Every row comes from one small tree of marks. The marks that hang from a mark follow it in brackets, in the order of their numbers. Every link used is in the known rows. Which tree was each row made from?
Known rows:
Z881[Z840[Z58[Z947] Z445[Z846] Z830 Z960]]: -1.151  0.710  1.267  0.704 -0.927  1.812 -2.397 -1.621  0.304 -2.729 -0.615 -0.684 -3.434  3.227 -2.297  0.094 -2.210  0.985 -1.441  3.499 -4.345 -0.857  0.551  4.375
Z445[Z846[Z881[Z840[Z58 Z960]]]]: -1.178  0.475  1.271 -1.257  0.325  1.440 -2.640  1.183 -0.887  1.450  0.729  0.066  1.877  1.367 -1.729  0.914 -1.477  0.714  0.542 -1.729 -1.828 -0.714  0.215  2.613
Z840[Z58 Z830 Z881 Z960[Z846]]: -0.634 -1.206  0.819 -0.405 -0.805  1.095  1.147  1.390 -1.580 -1.995  1.225 -0.650 -2.398  2.699 -1.567  2.961  1.445  0.005 -1.495  1.402 -1.490  2.706 -0.461  2.168
Z100[Z947[Z445[Z846[Z881[Z840[Z58 Z830 Z960]]]]]]: -0.447  0.746  1.468  0.099  1.449  1.472 -1.830  1.867 -0.756 -0.491 -0.556 -0.945  0.473  0.056 -1.058  0.004  1.889  0.013 -0.032 -1.593 -2.927  1.615 -0.218  3.664
Z881[Z840[Z58[Z947] Z445 Z830 Z960[Z846]]]: -0.037  0.981  0.356  0.740 -1.874  0.072 -2.610 -0.345 -1.549 -2.180  0.092 -3.221 -2.260  2.982 -3.101  0.617 -2.036 -0.252 -1.624  3.498 -4.285  0.032 -0.240  2.349
Z840[Z58[Z846 Z947] Z445 Z830 Z881 Z960]: -2.244  2.592  1.517 -0.417 -3.388  1.978  3.330 -1.552 -3.780 -4.352 -0.512 -0.923 -5.900  2.242 -2.032 -0.973 -0.776  1.313 -0.464  3.134 -2.908  1.252 -1.499  2.064
Z895[Z100[Z947] Z960]:  2.766 -3.997  0.206 -4.677  3.735 -1.982 -1.149 -1.850  0.630  0.366 -2.144  2.409 -2.642 -4.623  0.615  1.712  0.690  2.360 -0.684 -0.603  4.188 -2.228  2.142 -4.626
Z846[Z881[Z840[Z58[Z947] Z830 Z960]]]: -1.819  2.424  1.210 -1.263 -0.808  0.467  1.478 -0.351 -0.152  0.089 -1.106 -2.137  0.220  1.449 -1.130 -2.645 -0.368 -1.285  0.106  0.638 -2.931 -0.047 -0.065  0.807
Z846[Z881[Z840[Z830]]]: -0.761  0.106 -2.011 -0.750  1.027 -1.355  1.245  1.344  3.410  1.104  0.709 -1.127  3.650  1.513  2.068 -3.775 -0.427 -2.927  0.516 -1.072  1.393  0.295  0.786 -0.647
Z445[Z846[Z881]]: -0.718 -2.283 -1.268  0.557  0.338  1.369  0.569 -0.505  3.151  2.097  0.524  1.708  2.340 -1.010  3.060  0.296 -0.351 -0.295  0.402 -2.217  4.010 -1.710  0.609  0.076
Z100[Z947[Z445[Z846]]]:  2.448 -3.735  0.516  0.604  3.351  0.691  0.071 -1.241  3.429  2.329  0.474  2.580 -2.373 -2.725  2.442  2.198  1.366  2.228 -0.069 -1.807  3.779 -1.810  0.668 -0.637
Z605[Z895[Z100[Z947] Z960[Z846]]]:  5.006 -5.943 -1.594 -1.973  1.367 -3.173 -4.379 -1.038 -1.335 -2.535 -2.419  0.515  1.522 -5.535  0.667  4.939  0.707  0.770 -1.990 -0.865  3.693 -0.337  0.916 -6.813
Z100[Z947[Z445]]:  2.210 -2.859  0.410 -1.743  3.887 -0.984  2.278 -1.561  2.265  3.140  0.430  2.440 -3.807 -3.055  1.787  0.933  1.410  1.809  1.227 -1.934  3.561 -1.736  0.656 -2.963
Z960[Z846[Z881[Z840[Z58[Z947] Z830]]]]:  0.406  0.771 -0.090  3.165 -1.074 -1.035 -0.056  0.663  2.009  1.112 -0.053 -3.376  4.458  1.330  0.589 -1.842  0.102 -2.665 -0.712 -0.085 -2.213  1.053 -0.358 -1.050
Z840[Z58 Z445 Z881 Z960[Z846]]: -1.165 -0.112  0.981 -2.134 -1.728  0.365 -0.172  0.443 -5.259 -1.188  1.180  1.208 -4.417  1.778 -3.588  3.919 -0.868  1.988  0.159  1.647 -2.202  2.086 -0.691  2.575
Z58[Z846[Z881[Z840[Z960]]] Z947[Z445]]:  0.492  6.234  0.636  0.252 -2.416  0.539  1.623  0.584 -2.133  1.774 -0.007 -2.109  1.326 -1.954  0.029 -3.419 -0.914  0.345  0.269 -0.366  1.658 -1.997 -2.679 -2.740
Z846[Z881[Z840]]:  0.002  0.056 -1.387 -2.195  1.288 -1.801  0.643  0.673  2.061  3.629  1.061  0.507  3.573 -0.087  1.471 -2.588 -1.565 -1.402  1.537 -2.273  2.246 -1.187  0.485 -2.095
Z947[Z445[Z846[Z881[Z840[Z58]]]]]:  0.350  1.725  1.692  2.847  1.656 -0.158  0.105  1.397  0.806  2.621  1.299  1.748  1.943  0.510 -0.463  0.011  0.798  0.871  1.770 -1.526 -1.722 -0.053  0.069  0.138
Z947[Z445[Z846[Z881[Z840[Z830]]]]]:  0.064  1.842 -1.135  3.585  0.827  0.183  0.471  2.202  3.635  0.437  0.893  0.183  3.477  0.908  2.421 -2.349  1.611 -1.749 -0.085 -0.334  1.167  0.416  0.006  1.118
Z605[Z895[Z100[Z947]]]:  2.515 -7.264 -0.122 -3.097  2.652 -1.875 -0.933 -3.171  0.389 -2.441 -1.520  2.467 -0.619 -3.905  1.727  2.982  2.222  0.150  0.662 -1.197  3.891 -1.272  1.449 -6.285

Write each row's tree:
 0.491 -0.514 -2.970  1.435 -0.422 -1.424 -1.148  3.049  2.889  0.947  1.381 -2.981  6.296  1.614  2.098 -1.702 -0.420 -3.918 -0.926 -1.062  1.657  1.002 -0.164 -0.495 -> Z960[Z846[Z881[Z840[Z830]]]]
-2.779  1.177 -0.336  1.117 -3.595  2.120  0.646 -0.955 -2.854 -2.753 -1.399 -3.052 -1.974  0.810 -1.462  0.319  0.251 -0.890 -0.644  2.273 -2.689  1.092 -0.805  2.805 -> Z840[Z58[Z947] Z445 Z830 Z960[Z846[Z881]]]
-2.071  0.879 -2.880 -1.203 -0.066 -1.509  0.520  0.853  1.163 -0.645  0.455 -0.672  1.515  2.018  1.017 -3.903 -1.533 -2.585  1.235  0.318  0.118  0.787  0.799  1.417 -> Z846[Z881[Z840[Z445 Z830]]]
-1.883 -0.944 -1.544 -1.555 -0.056 -0.638  3.752 -0.794  0.677 -2.034  0.620  2.426 -3.918  2.295  1.087 -1.343  0.228 -0.453  0.325  2.024  1.126  1.899  0.677  1.558 -> Z840[Z445 Z830 Z881]
-2.159  1.119  0.186 -2.077  0.480  0.175  0.391  1.662 -0.766 -0.284  0.447 -1.772  0.399  2.691 -1.842 -1.447 -0.204 -1.317  0.759 -0.430 -2.715  0.631  0.623  1.756 -> Z846[Z881[Z840[Z58 Z830 Z960]]]
-0.652 -0.446  1.202 -1.656  0.453  0.792 -4.088 -0.149 -1.732 -0.622  1.218  1.153 -3.246  3.056 -3.547  2.498 -3.203  2.464  0.332  1.394 -3.250 -1.507  0.848  4.076 -> Z881[Z840[Z58 Z445[Z846] Z960]]
 1.786  1.154  2.382  5.373  1.718  0.381  1.064 -1.079  4.171  0.232  0.379  0.417 -1.261  1.764  0.154 -0.770  1.209  0.868 -0.882  2.183 -2.710 -0.781  0.345  0.182 -> Z881[Z840[Z58[Z947[Z445[Z846]]] Z830]]
 0.679  0.619  2.702  0.730 -0.878  0.215  4.518 -2.115 -0.267  1.146  0.438  1.028 -2.247  0.110  0.308 -0.676 -0.612  1.935  0.480 -0.183 -0.385 -0.345 -1.218 -3.203 -> Z840[Z58[Z846 Z947] Z881]
 3.837 -1.700 -1.516 -0.111  0.140 -2.910 -2.015  0.290 -3.676 -2.035 -3.119  0.579  2.878 -7.453  0.723  3.262  3.306  0.138 -0.488 -1.610  3.385  1.525 -0.252 -6.805 -> Z605[Z895[Z100[Z947[Z445]] Z960[Z846[Z881]]]]
-2.116  1.379  0.395 -0.333 -3.525  1.541 -0.044 -1.603 -4.176  0.157 -1.032 -1.536 -2.059 -0.637 -2.188  1.580 -0.980  0.882  0.243  1.101 -1.775 -0.189 -1.006  1.272 -> Z840[Z58[Z947] Z445 Z960[Z846[Z881]]]
-0.241 -0.697  0.761  0.908  1.190 -0.145 -1.489  0.821  1.625  2.722  1.039  0.898  3.539  1.423  0.190 -0.087 -1.299 -0.106  1.074 -2.212 -1.344 -0.524  0.761  0.844 -> Z445[Z846[Z881[Z840[Z58]]]]
 1.096 -0.272  1.961  0.638  2.733 -0.621 -1.488  0.813  0.713  3.215  0.085  1.289  1.932 -1.334  0.003  0.174  0.786  1.017  1.592 -3.514 -1.696  0.633  0.060  0.511 -> Z100[Z947[Z445[Z846[Z881[Z840[Z58]]]]]]
-0.750 -0.111 -1.109 -3.004 -2.319  0.268 -0.437  0.463 -3.732 -0.802  1.163  1.169 -2.996  0.638 -1.511  2.840 -1.286  0.930 -0.745  1.614  1.536  1.392 -1.053  2.139 -> Z840[Z445 Z881 Z960[Z846]]
-0.825  1.389 -0.765 -4.435 -0.044 -0.416 -0.444  1.167 -0.575  2.503  0.780 -0.386  1.996 -0.053 -0.216 -1.574 -1.908 -0.608  0.962 -1.562  1.774 -1.424 -0.024 -0.430 -> Z846[Z881[Z840[Z960]]]
-0.490  4.308  3.147  2.109 -1.776  2.132  5.512 -0.521 -2.492 -2.569 -0.036 -0.454 -5.548  0.699 -1.379 -0.812  2.404  1.860 -0.454  2.424 -1.832  1.278 -2.187 -0.475 -> Z840[Z58[Z846 Z947[Z445]] Z830 Z881 Z960]
 4.927  0.057 -1.353 -0.568  0.631 -4.667 -4.309  1.675 -3.624 -1.265 -2.566 -0.078  5.674 -6.029 -0.395  1.925  1.734 -0.597 -0.696 -1.866  1.708  1.911 -0.504 -6.951 -> Z605[Z895[Z100[Z947[Z445]] Z960[Z846[Z881[Z840]]]]]
-4.082 -0.505 -0.413  0.421 -1.604  3.451 -0.228 -0.412 -1.852 -3.740 -0.369 -0.441 -2.861  2.425 -1.305  0.887  0.240  0.199  0.264  1.190 -2.323  0.515  0.646  6.093 -> Z840[Z58 Z445[Z846[Z881]] Z830 Z960]
-0.785  0.364 -3.698  1.141 -1.506 -1.597 -1.859  2.357  0.643 -0.770  1.023 -2.623  4.165  2.208  0.762 -2.039 -1.397 -3.724 -0.422  0.313  0.255  1.619 -0.071  1.373 -> Z960[Z846[Z881[Z840[Z445 Z830]]]]
 1.965 -0.217  1.161  3.658  0.856  1.486  2.365 -2.844  4.170  2.250  0.020  2.706 -2.678 -2.187  2.647  0.692  0.887  2.328 -0.606  1.043  3.390 -3.001 -0.070 -1.768 -> Z58[Z947[Z445[Z846]]]
 1.217  3.065  0.702  2.847 -0.230  0.068  0.815 -0.469  3.026  3.525 -0.330  1.266  3.147 -1.774  2.305 -2.477  0.159  0.009  0.082 -0.516  1.961 -1.528 -0.953 -1.392 -> Z58[Z947[Z445[Z846[Z881[Z840]]]]]
-2.851 -1.576 -2.794  1.657 -1.192  1.792  0.562 -0.499  2.280 -2.223 -0.185  0.418  0.276  1.092  2.563 -1.091 -0.075 -1.654 -0.058  0.538  1.726  0.076  0.758  3.630 -> Z840[Z445[Z846[Z881]] Z830]
